Every row comes from one small tree of marks. The marks that hang from a mark follow it in brackets, in alphabetical order. Every link used is in the known rows. Which tree was each row made from?
Known rows
N[T[X Z]]: [ 0.10  0.05  0.06 -0.30 -0.19  0.07 -0.11 -0.09 -0.11  0.20  0.15 -0.04
 -0.28 -0.09 -0.17 -0.06 -0.06  0.05 -0.03 -0.11 -0.01  0.01 -0.16  0.02]
V[H Y[J]]: [ 0.06  0.09  0.07 -0.03  0.09 -0.06  0.02  0.17 -0.13 -0.06 -0.01  0.07
  0.42  0.07  0.03  0.09  0.66 -0.08  0.00  0.06  0.03  0.08  0.20 -0.19]
J[Y Z[T[N X]]]: [-0.01 -0.11 -0.16  0.01 -0.20 -0.01 -0.27  0.53  0.06  0.07  0.07  0.06
 -0.18 -0.08 -0.14 -0.08  0.25  0.05  0.04  0.10 -0.08  0.00  0.07 -0.16]
V[H Y[J[Z[T]]]]: [ 0.06 -0.07 -0.03  0.21  0.04 -0.07 -0.02  0.45 -0.05 -0.06  0.02  0.10
  0.45  0.00 -0.09  0.04  0.88 -0.11  0.00  0.08 -0.06  0.05  0.31 -0.33]
J[Z[T[M N]]]: [-0.04 -0.19 -0.15  0.02 -0.22 -0.02 -0.17  0.29  0.08  0.06  0.10  0.01
 -0.12 -0.16 -0.11 -0.23  0.14  0.04 -0.04  0.06 -0.12 -0.05  0.02 -0.10]
Z[J[Y]]: [ 0.02 -0.06  0.02 -0.04 -0.05 -0.01 -0.20  0.37  0.12  0.02 -0.04  0.12
  0.10  0.05 -0.09 -0.08  0.04  0.01  0.04  0.04  0.06 -0.02 -0.03 -0.12]
R[K]: [-0.02 -0.04 -0.03  0.03  0.03  0.05  0.03 -0.15 -0.01 -0.03 -0.05  0.00
 -0.10 -0.05  0.03  0.01 -0.09  0.02  0.00  0.02 -0.02 -0.08 -0.13  0.10]
H[V[Y[J[Z]]]]: [ 0.08  0.02  0.05  0.26  0.06 -0.11  0.04  0.39 -0.02 -0.08 -0.01  0.08
  0.34  0.02 -0.05  0.13  0.75 -0.09 -0.05  0.09 -0.09  0.07  0.27 -0.33]
N[J[Y Z] T[M]]: [ 0.10 -0.15  0.04 -0.05 -0.21 -0.07 -0.25 -0.03  0.10  0.27  0.15  0.05
 -0.09 -0.02 -0.18 -0.08  0.02 -0.01 -0.09 -0.02  0.00 -0.04 -0.04 -0.28]
Z[T]: [-0.05 -0.07 -0.06 -0.02 -0.04  0.01 -0.01  0.14  0.03  0.00 -0.01  0.02
  0.04 -0.07 -0.05 -0.03  0.11 -0.02  0.05 -0.02 -0.04 -0.02  0.10 -0.03]
Y[J]: [ 0.06 -0.01  0.05  0.01  0.02  0.00 -0.01  0.08 -0.08 -0.07 -0.01  0.01
  0.11  0.06 -0.06  0.00  0.26 -0.03 -0.02 -0.02 -0.04  0.00 -0.01 -0.07]
Z[T[M N]]: [-0.08 -0.11 -0.11 -0.21 -0.20  0.00 -0.14  0.17  0.02  0.07  0.06  0.01
 -0.13 -0.14 -0.04 -0.20  0.01  0.05  0.02  0.02 -0.07 -0.04  0.00  0.01]
T[M N X Z[J]]: [ 0.11 -0.04 -0.02 -0.49 -0.28  0.08 -0.27  0.26  0.06  0.19  0.10  0.03
 -0.36 -0.14 -0.11 -0.37 -0.01  0.14 -0.08  0.02  0.01 -0.03 -0.21  0.09]
Y[J[Z[T[N]]]]: [ 0.00 -0.20 -0.11  0.10 -0.07 -0.01 -0.15  0.45 -0.04 -0.06  0.05  0.03
  0.04 -0.04 -0.14 -0.09  0.42 -0.02 -0.01  0.03 -0.16 -0.01  0.10 -0.18]
M[K]: [ 0.01 -0.03  0.00  0.00 -0.07  0.01 -0.02  0.06  0.07  0.01 -0.01 -0.05
 -0.10 -0.02 -0.07 -0.01 -0.23  0.00  0.02 -0.01  0.00 -0.06 -0.13  0.04]
Z[T[X]]: [ 0.00  0.00 -0.07 -0.14 -0.07  0.02 -0.03  0.17  0.03  0.03  0.02  0.02
 -0.11 -0.08 -0.08 -0.06  0.21  0.02  0.05 -0.02 -0.01 -0.02  0.04  0.03]
Y[J[Z[T[X]]]]: [ 0.09 -0.11 -0.07  0.13 -0.05  0.00 -0.06  0.42  0.01 -0.04  0.04  0.05
  0.01 -0.04 -0.21 -0.07  0.59 -0.03 -0.03  0.00 -0.10 -0.03  0.08 -0.14]
N[J[Z] T[X]]: [ 0.13 -0.07  0.03 -0.17 -0.05 -0.01 -0.15 -0.11  0.08  0.20  0.18 -0.02
 -0.18 -0.05 -0.10 -0.01  0.06  0.00 -0.08 -0.10  0.06 -0.02 -0.05 -0.12]
N[J T[M Z]]: [ 0.13 -0.07  0.12 -0.42 -0.23  0.03 -0.14 -0.38 -0.04  0.32  0.15 -0.01
 -0.24 -0.11 -0.13 -0.15 -0.14  0.04 -0.10 -0.12 -0.01 -0.02 -0.12 -0.05]
N[J[Z] T]: [ 0.09 -0.13  0.04 -0.05 -0.02 -0.03 -0.15 -0.15  0.06  0.17  0.15 -0.01
 -0.04 -0.02 -0.08  0.02  0.00 -0.03 -0.08 -0.09  0.02 -0.01  0.01 -0.18]
H[V[Y]]: [-0.01  0.13  0.05 -0.01  0.04 -0.08  0.06  0.15  0.00 -0.02 -0.03  0.06
  0.20 -0.03  0.10  0.13  0.32 -0.04  0.02  0.07  0.01  0.07  0.24 -0.15]
H[V[Y[J[Z[T]]]]]: [ 0.03 -0.04 -0.01  0.26  0.02 -0.09  0.03  0.54  0.01 -0.09 -0.02  0.10
  0.36 -0.04 -0.10  0.09  0.84 -0.12  0.00  0.08 -0.12  0.04  0.36 -0.36]
J[Y Z[T]]: [ 0.00 -0.15 -0.09  0.28 -0.11 -0.04 -0.14  0.42  0.10  0.03 -0.01  0.08
  0.08 -0.03 -0.18 -0.02  0.28 -0.03  0.04  0.08 -0.09 -0.02  0.16 -0.25]
V[H Y]: [ 0.02  0.11  0.02 -0.05  0.07 -0.06  0.04  0.09 -0.04  0.00  0.00  0.05
  0.31  0.02  0.09  0.09  0.39 -0.05  0.03  0.08  0.08  0.08  0.21 -0.12]
V[Y[J[Z]]]: [ 0.11 -0.05  0.04  0.26  0.06 -0.04 -0.03  0.35 -0.04 -0.05  0.02  0.04
  0.25  0.05 -0.08  0.03  0.64 -0.07 -0.05  0.06 -0.06  0.03  0.14 -0.27]
T[M X Z]: [ 0.13  0.04  0.01 -0.25 -0.25  0.05 -0.06 -0.05 -0.03  0.20  0.08  0.00
 -0.32 -0.12 -0.14 -0.21  0.09  0.08 -0.09  0.01 -0.05 -0.01 -0.16  0.09]
J[Y Z[T[M]]]: [ 0.02 -0.17 -0.10  0.21 -0.23 -0.05 -0.14  0.36  0.13  0.10  0.03  0.08
 -0.01 -0.07 -0.21 -0.15  0.26 -0.01 -0.01  0.10 -0.11 -0.06  0.09 -0.23]
T[N X]: [ 0.00  0.05 -0.06 -0.26 -0.09  0.02 -0.13  0.11 -0.02  0.04  0.08 -0.02
 -0.24 -0.06  0.04 -0.08  0.00  0.08  0.01  0.02  0.01  0.02 -0.09  0.08]

Write each row's tree
[ 0.14 -0.15 -0.07 -0.13 -0.14 -0.02 -0.12  0.07  0.17  0.19  0.10  0.05
 -0.18 -0.13 -0.13 -0.20  0.35  0.03 -0.08  0.00 -0.02 -0.05  0.05 -0.07] | N[J[Z[T[M X]]]]
[ 0.09 -0.05  0.05 -0.13 -0.15  0.04 -0.23  0.32  0.05  0.12 -0.04  0.12
 -0.02  0.00 -0.16 -0.13  0.04  0.04  0.00  0.05  0.00  0.00 -0.02 -0.11] | T[Z[J[Y]]]
[ 0.07 -0.20 -0.05  0.05  0.02 -0.02 -0.09  0.07  0.12  0.08  0.03  0.06
  0.02 -0.06 -0.06 -0.04  0.27 -0.03 -0.03 -0.01 -0.04 -0.01  0.18 -0.14] | N[J[Z[T]]]
[ 0.09 -0.14  0.05 -0.01 -0.08 -0.06 -0.24 -0.01  0.06  0.21  0.11  0.05
 -0.02  0.02 -0.13  0.04  0.03 -0.03 -0.04 -0.03  0.01  0.00  0.01 -0.29] | N[J[Y Z] T]
[ 0.12  0.01  0.03  0.20  0.09 -0.08  0.00  0.34 -0.07 -0.06  0.03  0.07
  0.42  0.07 -0.04  0.07  0.79 -0.10 -0.06  0.10 -0.01  0.07  0.24 -0.29] | V[H Y[J[Z]]]
[-0.07 -0.15 -0.09 -0.22 -0.13  0.01 -0.33  0.57  0.10  0.04 -0.02  0.12
  0.03 -0.04 -0.09 -0.16  0.06  0.05  0.11  0.05  0.02 -0.03  0.05 -0.13] | Z[J[Y] T[N]]
[-0.02 -0.12 -0.04 -0.05 -0.09  0.00 -0.22  0.49  0.15  0.01 -0.06  0.14
  0.14 -0.01 -0.14 -0.11  0.14  0.00  0.09  0.03  0.04 -0.04  0.09 -0.14] | Z[J[Y] T]
[ 0.07  0.00 -0.01 -0.44 -0.02  0.01 -0.19 -0.07  0.01  0.13  0.08  0.00
 -0.27 -0.05  0.09 -0.07  0.04  0.09 -0.01  0.00  0.07  0.04 -0.04  0.07] | T[N[J] X]
[-0.05 -0.17 -0.15  0.09 -0.08 -0.01 -0.16  0.35  0.05  0.00  0.06  0.01
 -0.06 -0.11 -0.08 -0.09  0.16  0.01  0.01  0.05 -0.11 -0.01  0.12 -0.12] | J[Z[T[N]]]
[ 0.04  0.11  0.10  0.04  0.07 -0.08  0.05  0.27 -0.10 -0.09 -0.04  0.08
  0.33  0.03  0.03  0.14  0.59 -0.07  0.01  0.05 -0.04  0.07  0.24 -0.21] | H[V[Y[J]]]
[ 0.06 -0.09  0.00 -0.32 -0.31  0.04 -0.34  0.36  0.04  0.19  0.03  0.10
 -0.22 -0.08 -0.16 -0.31 -0.06  0.11 -0.03  0.08 -0.03 -0.02 -0.10 -0.08] | T[M N Z[J[Y]]]
[ 0.03 -0.02 -0.08 -0.17 -0.19  0.01 -0.03  0.12  0.06  0.09  0.05  0.03
 -0.17 -0.13 -0.11 -0.18  0.19  0.04  0.00 -0.01 -0.02 -0.05 -0.02  0.05] | Z[T[M X]]
[ 0.06 -0.03  0.06 -0.24 -0.28  0.03 -0.09 -0.19 -0.07  0.23  0.13 -0.03
 -0.23 -0.11 -0.18 -0.16 -0.19  0.03 -0.08 -0.10 -0.05 -0.04 -0.18 -0.04] | N[T[M Z]]
[ 0.07  0.05 -0.03 -0.33 -0.17  0.07 -0.16  0.11 -0.09  0.13  0.08 -0.02
 -0.36 -0.11 -0.04 -0.13  0.02  0.11 -0.03  0.02 -0.05  0.05 -0.09  0.09] | T[N X Z]
[-0.08 -0.15 -0.09 -0.26 -0.07  0.04 -0.23  0.41  0.11 -0.02  0.01  0.06
  0.00 -0.09 -0.04 -0.19  0.03  0.04  0.08 -0.01  0.02 -0.04  0.04 -0.02] | Z[J T[N]]
[ 0.12 -0.05  0.12 -0.37 -0.10  0.04 -0.14 -0.30 -0.09  0.27  0.12  0.00
 -0.17 -0.06 -0.09 -0.01 -0.13  0.01 -0.06 -0.13  0.01  0.02 -0.04 -0.07] | N[J T[Z]]
[ 0.06 -0.14 -0.12 -0.01 -0.10  0.01 -0.18  0.51 -0.04 -0.03  0.08  0.02
 -0.09 -0.07 -0.15 -0.12  0.51  0.02 -0.02  0.02 -0.11 -0.01  0.03 -0.12] | Y[J[Z[T[N X]]]]
[ 0.00 -0.14 -0.05 -0.13 -0.20 -0.02 -0.21  0.43  0.18  0.08 -0.03  0.14
  0.06 -0.05 -0.18 -0.23  0.12  0.02  0.05  0.04  0.02 -0.08  0.01 -0.13] | Z[J[Y] T[M]]
[ 0.05 -0.09 -0.10  0.15 -0.14 -0.02 -0.16  0.45  0.09  0.06  0.03  0.08
 -0.06 -0.05 -0.20 -0.04  0.35  0.00  0.02  0.08 -0.06 -0.01  0.09 -0.18] | J[Y Z[T[X]]]
[ 0.13 -0.02  0.06 -0.47 -0.29  0.07 -0.21  0.08  0.05  0.25  0.16  0.02
 -0.30 -0.13 -0.23 -0.29 -0.09  0.08 -0.07 -0.11  0.05 -0.07 -0.26  0.01] | N[T[M X Z[J]]]
[ 0.09 -0.05 -0.03 -0.48 -0.22  0.01 -0.21 -0.08  0.11  0.21  0.10 -0.04
 -0.43 -0.11 -0.02 -0.21 -0.20  0.11 -0.04 -0.01  0.05 -0.05 -0.22  0.13] | T[M[K] N[J] X]
[ 0.11 -0.12  0.03 -0.23 -0.27  0.07 -0.16  0.18  0.15  0.15  0.00  0.02
 -0.22 -0.11 -0.22 -0.29 -0.22  0.05 -0.06 -0.02 -0.01 -0.10 -0.24  0.07] | T[M[K] Z[J]]
[-0.03 -0.08 -0.13 -0.33 -0.31  0.03 -0.16  0.27  0.10  0.10  0.08 -0.04
 -0.38 -0.17 -0.13 -0.25 -0.13  0.09  0.04  0.00 -0.05 -0.09 -0.19  0.12] | Z[T[M[K] N X]]
[ 0.05 -0.09 -0.11  0.11 -0.07  0.00 -0.07  0.31  0.11  0.03  0.05  0.03
 -0.10 -0.09 -0.13 -0.06  0.35  0.00 -0.02  0.02 -0.06 -0.03  0.08 -0.07] | J[Z[T[X]]]
[ 0.06 -0.10 -0.11  0.12 -0.27 -0.05 -0.17  0.41  0.13  0.12  0.06  0.08
 -0.14 -0.09 -0.24 -0.17  0.32  0.03 -0.02  0.09 -0.07 -0.05  0.03 -0.17] | J[Y Z[T[M X]]]
[ 0.05 -0.09 -0.05 -0.24 -0.23  0.00 -0.25  0.46  0.19  0.12  0.01  0.13
 -0.08 -0.07 -0.20 -0.25  0.19  0.06  0.04  0.03  0.05 -0.08 -0.05 -0.07] | Z[J[Y] T[M X]]
[ 0.05  0.03  0.02 -0.28 -0.21  0.00 -0.08 -0.10  0.00  0.17  0.17 -0.04
 -0.26 -0.10 -0.13 -0.12 -0.11  0.04 -0.04 -0.10  0.05 -0.06 -0.21  0.02] | N[T[M X]]
[ 0.11 -0.06  0.06 -0.47 -0.22  0.01 -0.15 -0.23  0.11  0.27  0.16 -0.07
 -0.37 -0.09 -0.14 -0.13 -0.29  0.05 -0.04 -0.13  0.09 -0.09 -0.28  0.05] | N[J T[M[K] X]]
[ 0.11 -0.12 -0.07  0.08 -0.18 -0.02 -0.07  0.37  0.04  0.01  0.08  0.05
 -0.05 -0.08 -0.24 -0.20  0.57 -0.01 -0.09  0.02 -0.11 -0.07 -0.02 -0.12] | Y[J[Z[T[M X]]]]
